What can hang from each mark:
Q52: Q958
Q634: Q768 Q999
Q768: Q690 Q958
Q138: Q52 Q618 Q740 Q768 Q999
Q250: Q52
Q999: Q138 Q634

Every row comes from one small tree of marks. Brackets hold a mark, then the marks that hang from it, in the order of their numbers. Every link used is in the known rows. Which tree was each row made from?
Known rows:
[Q999 [Q138 Q740]]: [-1.30  1.79 -1.55  2.84 -3.01 -2.51 -1.77 -1.94 -0.57  2.22  0.49  1.63
  1.61 -0.50  1.38  0.75 -4.71  3.13]
[Q999 Q634]: [-1.14  0.46  0.23  1.72 -1.53 -1.03  0.22 -0.54 -0.85  2.57 -0.22  1.84
 -1.24 -1.35  1.58  1.51 -4.47  0.17]
[Q634 [Q768 Q690] [Q999 [Q138 Q618]]]: [-1.05  1.08  0.44  3.09 -1.36 -4.65 -2.67 -1.60  0.32 -0.60  1.96  3.15
  2.17 -1.80  3.20  0.50 -5.21  1.79]
[Q999 [Q138 Q618 [Q768 Q958]]]: [-1.17  2.18 -2.17  2.47 -1.59 -2.41 -1.67 -1.60 -0.52  1.19  0.45  1.06
  0.13 -0.92  1.57  1.02 -4.20  2.95]
[Q999 Q138]: [-1.03  1.42 -1.06  2.46 -2.05 -1.52 -1.53 -0.83 -1.06  1.78  0.70  1.13
  0.59 -0.77  1.55  0.00 -4.41  1.99]
[Q138 [Q52 Q958] [Q768 Q690]]: [-1.65  4.38 -3.23  2.20 -1.80 -1.76  1.68 -2.88 -1.75  4.29  0.12  1.65
 -2.63 -2.17  1.43  0.34 -3.15  0.61]
[Q634 Q768 [Q999 [Q138 Q618]]]: [-1.26  0.82  0.54  2.94 -1.17 -3.56 -2.98 -1.37  0.30  0.58  1.38  3.10
  1.75 -0.89  2.52  0.61 -5.53  1.99]
[Q634 [Q768 Q690] [Q999 Q138]]: [-1.03  1.23  1.29  3.51 -1.03 -3.75 -2.33 -1.17 -0.09 -0.32  1.97  3.08
  2.13 -3.06  3.14 -0.41 -5.94  1.27]
[Q634 [Q768 Q690] [Q999 [Q138 Q740]]]: [-1.22  1.52  0.90  3.81 -1.83 -4.55 -2.50 -2.08  0.25  0.03  1.78  3.53
  2.96 -2.88  3.08  0.22 -6.16  2.18]
[Q634 [Q768 Q690]]: [-1.47  1.18 -0.97  2.49 -1.81 -3.22 -0.15 -0.42 -1.54  0.17  1.49  1.31
 -0.30 -1.54  1.41  0.63 -3.74 -0.11]
[Q999 Q138 Q634]: [-1.28  0.63  0.38  2.01 -1.66 -1.68 -1.22 -0.94 -0.62  2.23  0.19  2.81
  0.65 -2.05  2.70  0.64 -5.48  1.42]
[Q250 Q52]: [-1.36  1.85 -1.74  3.18 -2.23 -1.35 -1.18 -1.46 -1.94  1.45 -0.53  1.29
 -1.89  0.94  0.02 -0.25 -3.08  0.54]
[Q138 [Q52 Q958] Q618 [Q768 Q690] Q999]: [-1.63  4.13 -4.67  1.92 -2.29 -2.71  2.35 -4.77 -0.48  5.05  0.26  1.94
 -2.56 -0.92  1.55  2.55 -4.16  1.38]
[Q138 [Q52 Q958] Q618 Q740 Q768 Q999]: [-2.22  4.32 -5.24  2.29 -3.27 -2.89  1.81 -5.99  0.13  6.71 -0.58  2.59
 -1.73  0.27  0.74  3.64 -4.83  3.06]
[Q138 Q52 [Q768 Q690]]: [-0.96  3.75 -2.62  2.53 -1.55 -2.61  0.93 -2.22 -1.54  3.35  0.06  0.54
 -1.57 -2.34  1.19  0.99 -3.01  1.68]
[Q634 [Q768 Q690 Q958] Q999]: [-1.30  1.55  1.14  4.03 -0.72 -3.90 -1.35 -0.69 -0.15 -1.18  1.67  2.66
  0.94 -3.42  1.93 -0.17 -5.06  0.52]
[Q999 [Q138 Q52 Q740] Q634]: [-1.82  2.26 -1.11  2.62 -2.89 -3.91 -1.31 -3.01 -0.15  4.00 -0.34  3.98
  1.97 -1.88  2.47  1.13 -4.89  3.24]
[Q634 [Q768 Q690 Q958] [Q999 [Q138 Q618]]]: [-1.36  1.58  0.49  3.80 -1.16 -5.31 -2.84 -1.49  0.49 -1.75  1.98  3.50
  2.49 -2.75  2.87 -0.09 -5.16  1.92]
[Q634 Q999]: [-0.44  1.12  0.78  2.95 -1.04 -0.93 -1.18 -0.78 -0.06  1.97  0.33  1.18
 -0.37 -1.10  1.26  0.60 -4.80  1.17]

Which tree is each row?
[-1.83  0.61 -0.07  2.89 -1.25 -1.79  1.19 -1.54 -0.34  2.40  0.64  2.74
 -0.72 -2.73  1.52  1.87 -6.70  0.01]	[Q138 [Q999 [Q634 [Q768 Q958]]]]
[-1.98  1.25 -0.70  3.41 -2.60 -3.74  1.03 -3.14  0.28  2.17  0.66  3.39
  0.84 -2.96  1.79  2.67 -6.93  1.34]	[Q138 Q740 [Q999 [Q634 [Q768 Q690 Q958]]]]
[-1.14  2.33 -1.63  2.85 -2.26 -1.71 -1.29 -2.32 -0.65  2.83  0.19  1.25
  0.83 -1.52  1.72  1.10 -5.52  3.41]	[Q999 [Q138 Q740 Q768]]
[-1.54  1.93 -2.85  1.83 -2.45 -3.57  0.96 -3.58  0.22  4.91 -0.40  2.66
 -0.81  0.02  1.33  3.39 -4.19  1.97]	[Q138 Q52 Q618 [Q999 Q634]]
[-2.61  2.66 -1.93  2.39 -2.09 -2.76  2.37 -3.59 -0.83  4.88  0.52  4.48
 -1.44 -2.68  2.16  1.18 -5.65 -0.46]	[Q138 [Q52 Q958] [Q999 [Q634 [Q768 Q690]]]]
[-0.82  2.65 -2.01  2.77 -2.40 -2.23  0.45 -2.48 -0.77  2.34  0.19  0.39
 -0.57 -1.94  1.25  2.15 -4.50  2.31]	[Q138 Q740 [Q768 Q690]]
[-2.63  2.63 -1.99  3.58 -2.81 -4.61  1.08 -4.19  0.18  4.50 -0.04  4.19
  0.89 -2.49  1.15  2.43 -5.98  2.32]	[Q138 Q52 Q740 [Q999 [Q634 [Q768 Q958]]]]
[-1.25  0.49 -0.57  1.50 -2.10 -2.79 -1.64 -1.45 -0.08  1.87  0.18  2.83
  0.76 -0.50  2.75  1.73 -4.57  1.98]	[Q999 [Q138 Q618] Q634]
[-1.78  2.42 -3.45  2.26 -3.63 -4.82  0.75 -5.04  0.83  5.44 -0.64  3.27
  0.50  0.41  1.17  4.32 -4.56  3.43]	[Q138 Q52 Q618 Q740 [Q999 Q634]]
[-0.99  1.10  1.13  3.29 -0.94 -3.21 -1.19 -0.84 -0.32 -0.05  1.60  2.34
  0.59 -2.51  2.23  0.34 -5.15  0.35]	[Q634 [Q768 Q690] Q999]
[-1.90  0.64 -1.95  2.19 -3.09 -4.00  0.34 -3.72  0.81  3.23  0.23  3.24
  0.49  0.13  1.56  4.45 -6.05  2.18]	[Q138 Q618 Q740 [Q999 [Q634 Q768]]]
[-2.05  0.55  0.52  2.55 -1.13 -2.56 -0.13 -0.24 -0.87  0.97  0.40  3.02
 -0.53 -2.51  1.61  0.94 -4.89 -0.21]	[Q999 [Q634 [Q768 Q958]]]
[-2.24  4.43 -5.02  1.89 -3.28 -3.28  0.48 -4.76 -0.53  5.63 -0.74  2.34
 -1.73  0.96  0.63  2.70 -2.71  3.10]	[Q138 [Q52 Q958] Q618 Q740 Q768]
[-1.40  2.70 -3.16  2.68 -2.53 -3.23 -0.62 -2.80  0.07  1.98 -0.31  0.75
 -0.61 -0.01  0.25  3.11 -3.58  3.50]	[Q138 Q618 Q740 [Q768 Q958]]
[-0.44  2.19  0.50  3.58 -1.56 -2.30 -1.94 -2.51  0.46  1.75  0.68  2.01
  1.58 -2.80  2.71  0.73 -6.33  3.10]	[Q634 [Q999 [Q138 Q740 [Q768 Q690]]]]
[-1.11  3.00 -3.16  2.81 -2.74 -4.28 -0.29 -2.99  0.01  0.77  0.23  0.73
 -0.14 -0.87  1.00  3.00 -3.21  3.27]	[Q138 Q618 Q740 [Q768 Q690 Q958]]
[-1.60  1.71 -1.15  2.48 -2.15 -3.49 -1.57 -2.86  0.42  2.02 -0.24  3.23
  1.21 -1.93  2.67  2.37 -5.61  3.58]	[Q999 [Q138 Q618 Q740 [Q768 Q958]] Q634]
[-1.64  3.02 -4.62  2.60 -3.98 -4.70  0.42 -4.91  0.48  5.11 -0.28  1.97
  0.39  1.43  0.24  3.82 -3.71  3.87]	[Q138 Q52 Q618 Q740 Q999]
